Each row was made from one walk, in order. Every step used is in the known rows, and no mark comes twice. Write each row's walk.
Known rows:
N, E, Y, P, H, V: [ 2.73  0.00 -2.20  2.58 -4.38  2.76 -2.72  1.92  2.27 -1.32 -0.15  2.16
 -2.49  0.07 -0.24  1.32 -2.94 -4.49 -2.88 -0.08 -5.85 -2.05 -4.10 -0.02
  1.55]
Y, E: [-0.41  1.62  0.46 -1.02  1.12  0.76  0.57 -1.39  1.23  0.57  1.58 -0.20
  1.58 -2.49 -0.96  1.39 -2.04 -2.27 -3.51  1.35 -2.93  1.43 -1.60 -1.61
 -2.60]
N, E, A: [-1.18  3.24 -1.25 -1.23 -0.17  3.09 -2.57  4.20  2.62  0.43 -3.91  1.38
 -0.69 -0.53  2.70  1.30 -2.42 -3.14 -0.71  1.06 -3.03 -2.83 -0.17  0.58
  0.03]
D, V, E, N, P, H, G: [-1.13 -0.18 -1.04  1.35  0.67  3.11  2.13  0.35  2.32  1.33 -3.21 -1.01
 -2.81  3.52 -0.64  3.63  2.60 -5.05 -1.08 -4.34 -2.05  0.34 -4.89 -2.79
  0.01]
D, V, E, N, P: [-1.94 -1.47 -1.52 -1.39  2.13  2.25  1.19 -0.14  2.34  1.48 -1.25 -0.32
 -2.27  2.62  1.26  2.71  1.31 -2.33 -2.14 -1.37 -1.97  0.28 -3.53 -1.46
 -1.25]
A, E, V: [ 1.05 -1.65 -2.46 -1.35  1.71 -0.25 -0.76  1.10  0.84 -0.78  0.92  2.00
 -1.76 -0.23 -0.99 -2.46 -1.84 -1.78 -4.57  2.91  1.77 -0.26  2.73 -4.63
  0.21]
G, H, V: [ 3.13 -1.50  0.83 -0.68 -5.32 -1.39  0.32  0.69 -1.55  0.76 -1.26 -1.77
 -0.59  1.60 -0.46 -0.81  1.41 -1.71  0.71 -2.02 -3.47  2.84 -3.63 -0.37
  1.97]
H, V: [ 1.39 -1.19  0.17 -0.95 -2.08 -0.57 -0.96  0.50 -2.31  0.35 -1.67  0.02
 -1.01  2.96 -0.81 -0.66  0.11 -1.56  1.16 -0.81 -3.85  1.34 -1.00  1.40
  1.97]
G, H, P: [ 2.44  0.18  1.92  1.03 -6.20 -1.44  1.23 -0.11 -1.41  0.25 -0.99 -2.21
 -1.47  0.34 -1.45  0.32  2.05 -1.25  0.02 -1.44 -3.46  1.90 -3.57 -0.55
  1.45]
N, E: [-0.91  2.18 -0.81  0.50 -1.23  2.15 -0.63  2.44  2.56  0.47 -0.22 -0.20
 -0.78 -1.12  0.63  1.72 -0.04 -3.39 -0.95 -1.38 -1.67 -1.40 -1.04 -0.79
 -0.10]
D, V, E, N: [-1.60 -1.92 -1.47 -2.51  1.14  2.04  0.98 -1.69  3.51  0.86 -0.76 -0.07
 -1.12  3.80  1.29  2.05  1.80 -2.27 -0.89 -0.08 -3.13  1.73 -3.37 -0.60
 -1.41]
A, E, N, P, H, V, D: [ 2.12 -2.05 -2.76  2.84  1.54 -2.20  0.84  2.54  0.16 -2.42  2.11  3.50
 -1.82  0.52 -4.42  1.16 -0.63 -5.44 -4.73 -1.19 -0.71  0.90 -1.81 -3.33
  2.23]
A, E, V, H: [ 0.14 -1.82 -3.60 -1.62  2.23 -0.91  1.74  1.25  1.85 -2.46  1.18  3.93
 -1.76 -0.92  0.06 -0.27 -0.24 -1.50 -4.27  0.75  1.88 -1.32  3.99 -4.26
  0.63]
G, H: [ 2.01 -0.55  0.70  0.09 -3.34 -1.15  1.05  0.42  0.32  0.07  0.41 -1.45
 -0.20 -0.96  0.04  0.10  1.11 -0.24 -0.41 -1.70  0.18  1.88 -2.90 -1.34
  0.30]
H, P, N: [ 1.70 -0.76  0.97  3.45 -2.75 -2.28 -0.22 -1.73 -1.34  0.42 -1.47  0.63
 -2.06  1.17 -1.23 -0.07  1.07 -2.99 -0.10 -0.28 -5.90 -0.58 -2.80  0.33
 -0.03]
V, E, Y, P, N: [ 0.29 -1.33 -2.23  4.11 -0.70  1.60 -1.39 -0.54  5.72 -2.83  0.84  3.71
 -1.92 -1.66  2.21  0.73 -0.40 -1.96 -3.23  0.92 -5.25 -2.00 -5.20  0.76
 -2.54]
G, H, P, N, E: [ 2.77  0.58  1.26  3.67 -6.91 -1.64  0.52  0.43  1.00  1.09 -0.90 -1.06
 -2.48 -1.00 -0.57  1.38  2.18 -5.30 -1.22 -3.25 -6.02  0.30 -5.94 -1.77
 -0.16]
V, E, N, P: [-1.43  0.30 -3.05  1.60  2.38  3.38  0.78  0.83  3.04  0.08 -0.06  0.81
 -1.00 -1.37  1.10  2.91  0.84 -4.48 -3.07 -0.93 -1.03 -0.90 -3.95  0.19
 -0.05]
V, H, P: [-0.52  0.30 -0.20  0.73 -1.92 -0.99  3.06  0.03 -0.59 -1.93 -0.83  1.62
 -1.60  0.08 -0.28  2.96  2.68 -0.66  0.71 -2.45 -3.35 -0.84  0.53  1.57
  1.81]
D, V, H, P: [-1.20 -0.85  0.82 -2.20 -1.85 -1.47  3.07 -0.80 -0.96  0.03 -1.74  0.34
 -2.98  4.34  0.28  2.71  3.34  1.01  1.45 -2.52 -4.00  0.41  0.64  0.03
  0.53]
Y, P, H, V: [ 2.57 -2.74 -0.19  2.26 -1.64  0.19 -1.01 -1.42 -1.19 -2.00  2.90  3.18
 -1.01  0.35 -2.28  0.04 -1.12 -0.95 -0.23 -0.05 -4.55  1.48 -2.09 -2.18
  1.65]
D, V, H, G: [-2.17  0.65  0.06 -2.33 -0.76  0.38  2.98  0.61  1.03 -0.24 -3.30 -1.02
 -2.57  3.26  0.04  3.29  3.40  0.35  1.98 -4.49 -1.79  0.12  0.01  0.08
  0.12]
D, V, H, P, N, E: [-0.99 -0.35  0.33  0.27 -2.81 -1.59  2.19  0.01  1.50  0.59 -1.77  1.43
 -4.04  3.53  1.30  3.88  3.24 -2.91  0.47 -4.08 -6.76 -1.09 -1.44 -0.79
 -1.19]
E, Y, P: [ 1.54 -0.88 -1.85  0.38 -1.55  1.49 -2.61 -0.65  1.95 -2.24  0.50  1.36
 -1.26 -1.60 -0.33  0.09 -3.42  1.44 -3.04  3.05 -2.35 -2.11 -2.29  1.76
 -0.04]
G, H, V, E, A: [ 1.30 -0.34  0.02 -0.83 -3.85  0.21 -0.27  2.96  1.04 -0.52 -3.94  0.49
 -0.62  1.77  2.70 -0.22  1.62 -3.25  0.65 -1.50 -5.71  2.09 -4.64  0.37
  1.29]
E, V: [ 1.74 -1.25 -2.34 -2.26 -0.87  2.00 -0.98 -1.65  0.88  1.04 -1.56  1.23
 -1.25  0.36  1.03 -0.86 -3.51 -1.68 -2.08  2.25 -0.37 -0.79  1.16 -0.43
 -0.09]

Which walk is each row?
[-2.66 -0.07  0.12 -2.67  1.44  1.89 -0.61  1.45  2.59 -0.06 -3.87  1.19
 -1.35  4.43  3.91  0.42  1.03  0.14  0.75  0.26 -3.82  0.36 -0.56 -0.22
 -1.92]  D, V, E, A
[ 0.43  0.62 -1.12  3.29 -1.12 -0.49 -0.58  0.88  3.00  0.90 -0.27  1.48
 -1.42 -0.99  1.18  1.26 -0.19 -4.70 -1.37 -2.03 -3.70 -1.86 -3.12 -1.48
 -2.00]  P, N, E
[ 3.39 -1.17  1.85  3.30 -6.09 -3.21  1.24 -1.19 -0.80  0.46 -0.69 -1.03
 -1.83 -0.15 -1.03  0.02  1.97 -2.95 -0.30 -2.04 -5.18  1.27 -5.47 -1.46
  0.06]  G, H, P, N
[-0.26 -2.12  0.74  0.00 -1.99 -3.10  2.93 -1.78 -0.39  0.26 -1.89  1.70
 -3.41  4.54  0.80  2.39  3.06 -0.20  1.09 -3.28 -5.61 -0.02 -0.86 -0.68
 -1.20]  D, V, H, P, N
[ 1.15  1.50  0.71  3.51 -1.68  0.93  1.16  0.47 -0.21 -0.43 -2.38 -1.07
 -0.36  0.67 -2.52  1.07  1.60 -3.85  0.98 -3.89  0.17 -0.24 -1.82 -2.02
  1.44]  P, H, G
[ 0.00 -0.65 -1.45  3.27 -0.68  0.99 -2.18 -0.73  3.77 -0.91  3.07  3.44
 -2.05 -4.04 -0.31  1.73 -1.16 -2.46 -2.28  0.18 -5.57 -1.53 -3.49 -2.05
 -2.34]  Y, P, N, E
[ 2.09 -2.53 -2.15  2.46 -1.28  0.99  1.02 -0.76  1.30 -0.62 -0.61  2.23
  0.02  3.22  0.06  0.98  1.62 -6.68 -0.31 -1.83 -3.95  1.67 -4.43 -1.16
  1.98]  P, H, V, E, N
[ 1.29 -0.04  0.01  4.24  1.30 -0.29  1.37  1.52 -2.34  0.65  0.36  0.80
 -1.58 -0.37 -0.27  0.84 -0.44 -1.93 -1.49 -3.58  2.32 -1.81 -0.07 -3.55
  0.73]  N, P, H
[ 0.41 -0.62 -0.29  2.73 -2.08 -2.75  2.93 -0.84 -0.05 -1.33 -0.45  2.83
 -1.83 -0.07  0.21  2.31  3.15 -2.19  0.13 -2.91 -4.97 -1.32 -1.30  0.73
  0.31]  V, H, P, N
[ 0.93  1.36  0.58  3.67 -3.80 -0.49 -0.61  0.16  0.80  0.89 -1.74  0.55
 -2.77  0.48 -0.79  1.57  0.97 -5.65 -0.93 -1.76 -7.35 -1.75 -3.65 -0.22
 -0.46]  H, P, N, E
[ 0.33 -0.56 -0.69  0.51 -4.01 -1.33  1.16  0.31  2.21  0.49 -3.71  1.17
 -4.49  4.23  2.39  3.33  1.72 -3.10 -0.97 -3.08 -7.06 -2.66 -2.75  0.62
 -0.96]  D, V, H, P, N, E, Y
[ 0.89  2.18  0.11  2.58 -3.04  0.26 -2.26  1.52  0.78  0.84 -4.83  1.56
 -2.75  0.83  0.89  1.27 -0.77 -5.26 -0.70  0.36 -8.47 -2.66 -2.94  0.55
 -0.20]  H, P, N, E, A
[ 2.65  0.27 -2.60  3.15 -5.06  2.33 -2.02  2.23  4.70 -3.65  0.75  4.18
 -2.56 -0.83 -0.91  2.71 -2.83 -4.89 -2.84 -1.22 -6.71 -1.55 -4.02  1.89
  0.59]  N, E, Y, P, H, V, D
[ 1.49  0.49 -2.04  0.83  2.54  1.60  1.63 -1.82  0.55  1.76  2.08  0.39
  0.92 -3.43 -1.88  3.43 -3.85 -6.16 -6.56  0.76 -1.47  0.36 -4.27 -3.84
 -1.50]  Y, E, N, P, H
[ 1.17 -0.58 -0.74  0.22 -2.71 -1.23  0.12  0.99  0.70 -2.17 -0.78  1.95
 -0.54  1.70 -1.42  1.01  0.06 -2.18  0.87 -1.54 -5.01  2.11 -1.25  3.92
  0.93]  H, V, D
[ 2.97 -1.47 -0.09  3.16 -2.59 -1.78  1.04  0.46  0.12 -2.66  0.36  3.61
 -0.28  2.63 -1.61  0.87  0.18 -3.68  0.76 -3.20 -3.51  2.07 -1.15  0.64
  1.30]  P, H, V, D
[ 0.44 -1.51 -2.51 -1.00  2.54 -1.04 -0.14  0.67  1.38 -1.08  1.80  0.95
  0.15 -0.74 -2.95 -0.29 -0.25 -2.53 -4.04  2.77  1.33  0.81 -0.93 -3.66
  1.02]  A, E, N
[ 2.10  1.26 -0.61  3.96 -5.15 -0.20 -1.89  0.66  1.52  0.64 -3.57  0.15
 -3.27  1.28  0.21  1.02 -0.53 -5.77 -2.33 -0.51 -7.37 -3.34 -4.97  1.42
 -0.18]  H, P, N, E, Y
[ 0.52 -1.62 -4.10  1.64 -1.03  1.92 -0.79 -1.44  5.02 -1.68  2.53  6.06
 -2.94 -4.32  1.56  2.92 -2.59 -3.47 -3.43  0.10 -5.40 -2.71 -1.64 -2.09
 -2.12]  Y, P, N, E, V, H
[ 2.66 -1.95 -1.84  2.54 -1.73 -0.54 -2.78 -1.60  2.59 -1.52  0.66  2.47
 -1.93 -1.80  0.23 -0.14 -3.54 -0.31 -3.58  2.75 -4.04 -2.62 -4.21  0.75
 -1.84]  E, Y, P, N
[ 0.21  1.12 -3.31 -1.89 -1.74  2.92  1.55 -0.31  2.17 -0.63 -3.96  1.42
 -2.23 -0.83  0.42  2.49 -1.05 -3.42 -1.06 -1.84 -0.84 -2.14  0.87  1.05
  1.15]  E, V, H, G
[ 1.64  0.79 -2.10  2.99 -2.87  2.88 -2.30  1.44  4.21 -1.61  1.00  2.19
 -1.89 -1.94  0.38  1.76 -2.96 -3.28 -3.52  0.17 -2.79 -2.91 -3.25 -0.95
 -0.14]  N, E, Y, P, H
[ 1.22  0.52 -1.80 -3.19  0.25  2.78 -0.68 -2.98  2.09  1.50 -0.03  1.27
  0.86 -2.33  0.11  0.70 -5.21 -3.71 -5.68  3.37 -3.00  0.46 -0.41 -1.88
 -2.61]  Y, E, V
[-0.06  0.37 -1.96  1.87  0.11  1.67 -3.22  0.78  3.77 -1.28  0.26  4.59
 -1.88 -3.62  1.13  1.56 -3.45 -2.27 -2.00  2.26 -6.42 -2.32 -3.02 -1.28
 -1.90]  Y, P, N, E, A
[-1.08 -1.06 -0.33 -1.20 -0.79  1.16 -0.14  0.26  3.50  0.05 -2.52 -0.19
 -2.24  4.93  3.37  0.60  1.35 -0.21 -1.02 -0.87 -2.57 -0.41 -2.56  0.76
 -1.86]  D, V, E, Y
[ 2.99 -1.29  0.09  0.30 -6.05 -2.11  1.12  1.21  0.93 -1.84 -0.15  0.47
 -0.59  0.58 -1.03  1.09  1.18 -2.00  0.49 -2.89 -4.47  3.69 -3.92  1.95
  1.24]  G, H, V, D
[ 0.13  1.51 -3.19 -1.00 -3.61  3.35  0.79  0.86  2.83 -0.11 -2.38  2.52
 -3.21 -1.07  1.39  3.34 -0.79 -5.67 -2.22 -1.29 -4.77 -2.93  0.59  0.41
  1.06]  N, E, V, H, P
[ 0.03  1.27 -2.05 -1.12  2.61  2.33  0.63 -1.44  1.26  2.05  0.93 -0.46
  0.79 -3.78 -1.65  3.68 -4.11 -4.52 -6.58  1.88 -2.41  0.14 -3.92 -1.73
 -1.66]  Y, E, N, P
[ 2.73 -1.24 -0.44  0.52 -5.91 -0.05  0.07  1.75  1.79 -0.70 -2.69 -0.83
 -1.40  2.02  1.99 -0.31  1.91 -3.68 -1.14 -2.45 -5.02  1.71 -6.21  1.49
  1.43]  G, H, V, E, Y
[-2.51 -0.88  0.74 -1.40  0.69  0.93  1.05 -0.12  2.42  0.22 -0.80  0.05
 -1.80  4.10  2.37  0.79  3.33 -0.10  0.63 -2.07 -2.39  1.52 -1.24 -1.12
 -1.99]  D, V, E
[ 1.53 -1.46  0.23  0.61 -4.41 -0.35  1.18  1.51  1.02 -0.55 -0.74 -0.70
 -0.77  1.49  0.72 -0.04  3.58 -3.20  0.46 -3.58 -4.79  3.16 -5.17 -0.43
  1.23]  G, H, V, E
